Every row comes from one small tree of marks. The marks that hang from a mark follow it in brackets, in alphabetical order. Every link used is in the known rows. Which tree was each row made from?
Known rows
pubo(gesen(besu diri modar rifalev)): [ 1.40 -0.04  0.68  4.18  2.11  0.58 -0.58  1.28 -1.07 -1.01 -0.46 -0.31
 -0.17  0.48 -0.62  0.33  0.76 -0.58 -1.46  1.23]
topaf(gesen(getaz naka)): [ 1.48 -0.57 -0.32  2.46  1.08  1.16 -0.81  0.43 -0.36 -0.64 -1.87 -0.41
 -0.31  1.09 -0.15 -0.86 -0.35 -0.80  1.54 -0.31]
saribo(mono): [-1.05 -1.61 -0.40  1.45  3.04  0.66 -1.61  0.54 -1.15 -1.61 -2.09  0.34
 -0.49  0.80 -0.90  0.61  0.12 -0.74  1.30  0.08]
pubo(gesen(getaz)): [ 0.78 -1.50 -0.07  1.52  2.04 -0.37 -1.21  0.65 -1.29 -0.96 -1.24 -0.31
 -0.89  1.87 -0.20  0.34  0.42 -0.38  1.56 -0.21]
pubo(gesen(besu)): [ 0.19 -1.24 -0.27  2.58  2.66 -0.38 -1.20  0.50 -0.67 -1.53 -0.62 -0.31
 -0.76  1.82 -0.50  0.76  0.06 -0.67  1.27  0.59]
topaf(gesen(naka rifalev)): [ 1.63  0.27 -0.40  3.01  1.39  1.35 -1.00  1.05 -0.85 -0.17 -2.00 -1.00
  0.38  0.61 -0.43  0.08 -0.26 -1.03  0.93  0.54]
naka(gesen(diri getaz modar)): [ 1.05 -0.52  0.64  2.92  1.26  0.62 -0.29  0.48 -1.37 -1.15 -1.38  0.16
 -0.75  0.17 -0.20 -0.81  0.07 -0.73 -0.69 -0.12]
topaf(gesen(pubo)): [ 1.52 -1.08 -0.66  1.41  1.71  0.54 -1.91 -0.32 -1.22 -1.11 -2.31 -0.81
  0.09  1.23 -0.68  1.08 -1.02 -1.48  1.99  0.41]
pogot(gesen(modar pubo rifalev)): [ 2.35 -0.56 -0.34  3.36  1.16  0.59 -1.51  1.29 -1.84 -0.43 -1.33 -0.82
  0.06  0.46 -0.48  0.93 -0.02 -1.00 -0.82  1.20]
pubo(gesen): [ 0.25 -1.31 -0.36  1.50  2.60 -0.48 -1.48  0.81 -1.73 -0.88 -1.30 -0.50
 -0.39  1.79 -0.35  1.19  0.11 -0.74  1.82  0.33]
topaf(gesen(diri) saribo): [ 0.81 -0.20  0.26  0.41  1.42  1.52 -1.39 -0.46 -1.15 -1.03 -2.63 -0.78
  0.42  0.60  0.15  0.47 -0.84 -1.42  2.55  0.14]
topaf(gesen(besu getaz)): [ 1.15 -0.82 -0.41  1.75  1.30  0.79 -1.08 -0.19  0.32 -1.84 -1.56 -0.13
 -0.87  1.26 -0.28 -1.03 -0.65 -1.16  1.43 -0.12]
gesen(naka): [-0.21 -0.82 -0.27  3.16  2.32  0.62 -0.77  1.09 -0.69 -0.95 -1.18 -0.19
 -0.11  1.02 -0.27  0.33  0.05 -0.86  1.45  0.27]
topaf(gesen): [ 0.77 -0.71 -0.66  0.73  1.77  0.55 -1.55  0.29 -1.13 -1.00 -2.33 -0.54
  0.03  1.13 -0.25  0.26 -0.97 -1.52  2.27  0.15]
topaf(gesen(diri getaz) saribo(mono)): [ 0.72 -0.83  0.50  0.41  1.38  2.25 -1.47 -0.90 -0.84 -1.38 -3.11 -0.14
 -0.32  0.34 -0.43 -0.32 -0.12 -0.62  1.73 -0.58]
topaf(gesen saribo(mono)): [-0.03 -0.88 -0.39 -0.06  1.99  1.63 -2.05 -0.61 -1.13 -1.13 -3.63 -0.87
 -0.08  0.67 -0.74  0.71 -0.78 -0.81  2.49 -0.15]
naka(gesen): [-0.08 -0.88 -0.46  1.83  2.08 -0.14 -1.10  0.32 -1.55 -1.19 -1.64 -0.44
 -0.61  1.00 -0.39  0.55 -0.57 -1.06  1.43  0.10]
topaf(gesen(getaz naka pubo)): [ 2.26 -0.90 -0.29  3.14  1.02  1.18 -1.14 -0.21 -0.39 -0.80 -1.85 -0.71
 -0.24  1.23 -0.65 -0.06 -0.35 -0.74  1.28 -0.08]
gesen(diri naka): [ 0.04 -0.61  0.38  3.69  2.32  1.08 -0.43  0.97 -0.86 -1.07 -0.70  0.35
  0.15  0.62 -0.10  0.12  0.31 -0.96  0.89  0.33]
gesen(getaz naka): [ 0.31 -1.01 -0.03  3.18  1.80  0.77 -0.56  0.92 -0.28 -1.03 -1.10  0.02
 -0.66  1.11 -0.15 -0.60  0.35 -0.52  1.19 -0.25]
gesen(diri getaz modar naka rifalev): [ 1.55  0.21  0.99  4.79  1.32  1.65  0.07  1.67 -0.64 -0.51 -0.93  0.00
 -0.09 -0.25 -0.22 -1.05  1.05 -0.39 -1.62  0.38]
naka(gesen(besu diri modar rifalev)): [ 1.05  0.40  0.56  4.46  1.62  0.91 -0.22  0.74 -0.88 -1.41 -0.80 -0.21
 -0.39 -0.34 -0.67 -0.34  0.10 -0.88 -1.85  1.05]

Write each row's tree
[ 1.12 -0.06  0.82  5.23  1.61  1.55  0.07  0.88  0.53 -1.52  0.04  0.39
 -0.52  0.37 -0.24 -1.18  1.02 -0.52 -0.79  0.43]  gesen(besu diri getaz naka rifalev)
[ 0.92 -1.06  0.08  4.28  1.94  0.27 -0.43  0.60  0.11 -1.27 -0.16 -0.19
 -1.07  1.78 -0.46 -0.34  0.73  0.01  0.56  0.07]  pubo(gesen(besu getaz naka))
[ 1.29 -1.19  0.25  2.06  1.12  0.67 -0.85  0.79 -1.36 -1.28 -0.53  0.73
 -0.50  1.04  0.52 -0.57  0.28 -1.13  0.91 -0.09]  pogot(gesen(diri getaz))
[ 2.22 -0.44  0.12  3.58  1.02  0.41 -0.90  0.41 -1.34 -0.77 -1.85 -1.10
 -0.79  0.23 -0.96  0.11  0.10 -0.42 -1.35  0.47]  naka(gesen(getaz modar pubo rifalev))
[ 0.15 -0.50 -0.35  1.66  1.83  2.22 -1.53 -0.32 -0.78 -0.72 -3.26 -0.93
  0.09  0.52 -0.80  0.55 -0.44 -0.42  2.06 -0.12]  topaf(gesen(naka) saribo(mono))
[ 1.52 -0.98 -0.02  4.09  1.29  0.23 -0.69 -0.36 -0.22 -1.88 -1.16 -0.48
 -1.38  0.68 -1.01 -0.31 -0.29 -0.42 -1.00  0.34]  naka(gesen(besu getaz modar pubo))
[ 1.51 -0.10  0.06  5.99  1.86  1.14 -0.56  0.98  0.08 -1.07 -0.75 -0.80
 -0.14  0.13 -1.14  0.34  0.37 -0.49 -1.64  1.37]  gesen(besu modar naka pubo rifalev)
[ 2.25 -1.40 -0.24  2.81  0.84  0.38 -1.30  0.72 -1.29 -0.93 -1.22 -0.24
 -0.70  0.94 -0.23  0.02 -0.08 -0.77 -0.22  0.29]  pogot(gesen(getaz modar pubo))
[ 0.94 -0.77 -0.24  3.65  2.27  0.44 -1.35  0.25 -0.16 -1.83 -0.85 -0.51
 -0.39  0.87 -0.96  0.85  0.03 -1.00  0.11  1.14]  gesen(besu pubo rifalev)
[ 1.74 -0.74  0.11  4.39  1.55  0.99 -0.85  0.77 -0.38 -0.82 -1.07 -0.66
 -0.37  0.81 -0.69  0.18  0.72 -0.34 -0.03  0.37]  gesen(getaz naka pubo rifalev)
[ 1.68  0.11  0.76  3.44  1.03  0.90 -0.24  0.95 -1.45 -0.81 -1.41 -0.21
 -0.57 -0.26 -0.32 -0.81  0.44 -0.61 -1.59  0.24]  naka(gesen(diri getaz modar rifalev))
[ 2.56 -0.22 -0.22  5.07  1.02  1.10 -0.96  1.63 -1.49 -0.05 -0.94 -0.90
  0.21  0.30 -0.54  0.74  0.32 -0.61 -1.27  1.21]  pogot(gesen(modar naka pubo rifalev))
[ 0.76 -0.65  0.56  3.66  2.33  0.27 -0.64  0.80 -0.99 -1.37 -0.45  0.10
 -0.36  0.90 -0.48  0.28  0.35 -0.69 -0.54  0.88]  pubo(gesen(besu diri modar))
[ 1.97 -0.49  0.80  4.85  1.50  1.43 -0.49  0.66 -0.56 -0.93 -0.63 -0.15
 -0.12  0.43 -0.53  0.00  1.02 -0.49 -0.54  0.43]  gesen(diri getaz naka pubo rifalev)
[ 1.13 -0.46 -0.50  3.17  1.55  0.45 -1.16  1.20 -0.68 -1.38 -0.41 -0.11
 -0.48  0.92 -0.06  0.05  0.03 -1.16  0.24  0.98]  pogot(gesen(besu rifalev))
[ 1.87 -0.29  0.86  4.30  1.62  0.94 -0.32  1.29 -1.20 -0.29 -0.40 -0.19
 -0.25  1.02 -0.22 -0.06  1.47 -0.05 -0.32  0.25]  pubo(gesen(diri getaz naka rifalev))
[ 0.84 -0.92  0.22  3.98  2.01  0.39 -0.80 -0.82 -0.68 -2.19 -0.45  0.01
 -0.61  0.80 -0.86  0.71 -0.34 -1.15  0.11  0.70]  naka(gesen(besu diri pubo))
[ 1.07 -0.43 -0.07  2.36  1.31  0.23 -0.81  0.62 -1.21 -0.95 -1.62 -0.59
 -0.95  0.66 -0.37 -0.38  0.16 -0.62  0.27 -0.06]  naka(gesen(getaz rifalev))
[ 1.68 -0.63  0.14  5.42  1.59  1.13 -0.58  0.40  0.60 -1.55 -0.43 -0.47
 -0.77  0.84 -0.87 -0.29  0.72 -0.31 -0.58  0.64]  gesen(besu getaz naka pubo rifalev)
[ 1.50 -1.21 -0.02  3.81  1.65  0.64 -1.20 -0.02 -0.76 -2.02  0.12  0.45
 -0.28  1.13 -0.22  0.62 -0.13 -1.38  0.35  0.94]  pogot(gesen(besu diri pubo))
[ 2.03 -0.20  0.37  4.35  1.37  0.65 -0.43  1.86 -1.14  0.14 -1.16 -0.94
 -0.45  0.78 -0.52 -0.23  1.14  0.25 -1.12  0.39]  pubo(gesen(getaz modar naka rifalev))
[ 1.97 -0.04  0.54  4.11  1.50  0.74 -0.77  0.46 -1.92 -0.77 -1.44 -0.74
  0.03 -0.23 -0.95  0.86  0.09 -0.88 -1.57  1.00]  naka(gesen(diri modar pubo rifalev))
[ 1.24  0.06  0.35  5.31  1.41  1.28  0.00  1.45  0.59 -1.08 -0.72 -0.31
 -0.75  0.13 -0.56 -1.29  0.69 -0.19 -1.64  0.59]  gesen(besu getaz modar naka rifalev)
[ 0.56 -0.87 -0.11  3.13  2.40 -0.16 -0.96  0.93 -0.84 -1.24 -0.92 -0.45
 -0.68  1.22 -0.61  0.47  0.05 -0.55 -0.09  0.81]  pubo(gesen(besu modar))
[ 1.75 -0.40  0.30  3.64  1.65  0.22 -0.69  1.21 -0.48 -0.98 -0.86 -0.64
 -1.03  0.94 -0.63 -0.37  0.74 -0.07 -1.21  0.66]  pubo(gesen(besu getaz modar rifalev))
[ 1.53 -0.18  0.65  4.70  1.98  1.10 -0.78  0.58 -0.46 -1.65 -0.67 -0.21
 -0.02 -0.08 -0.89  0.39  0.30 -1.03 -1.70  1.42]  gesen(besu diri modar pubo rifalev)
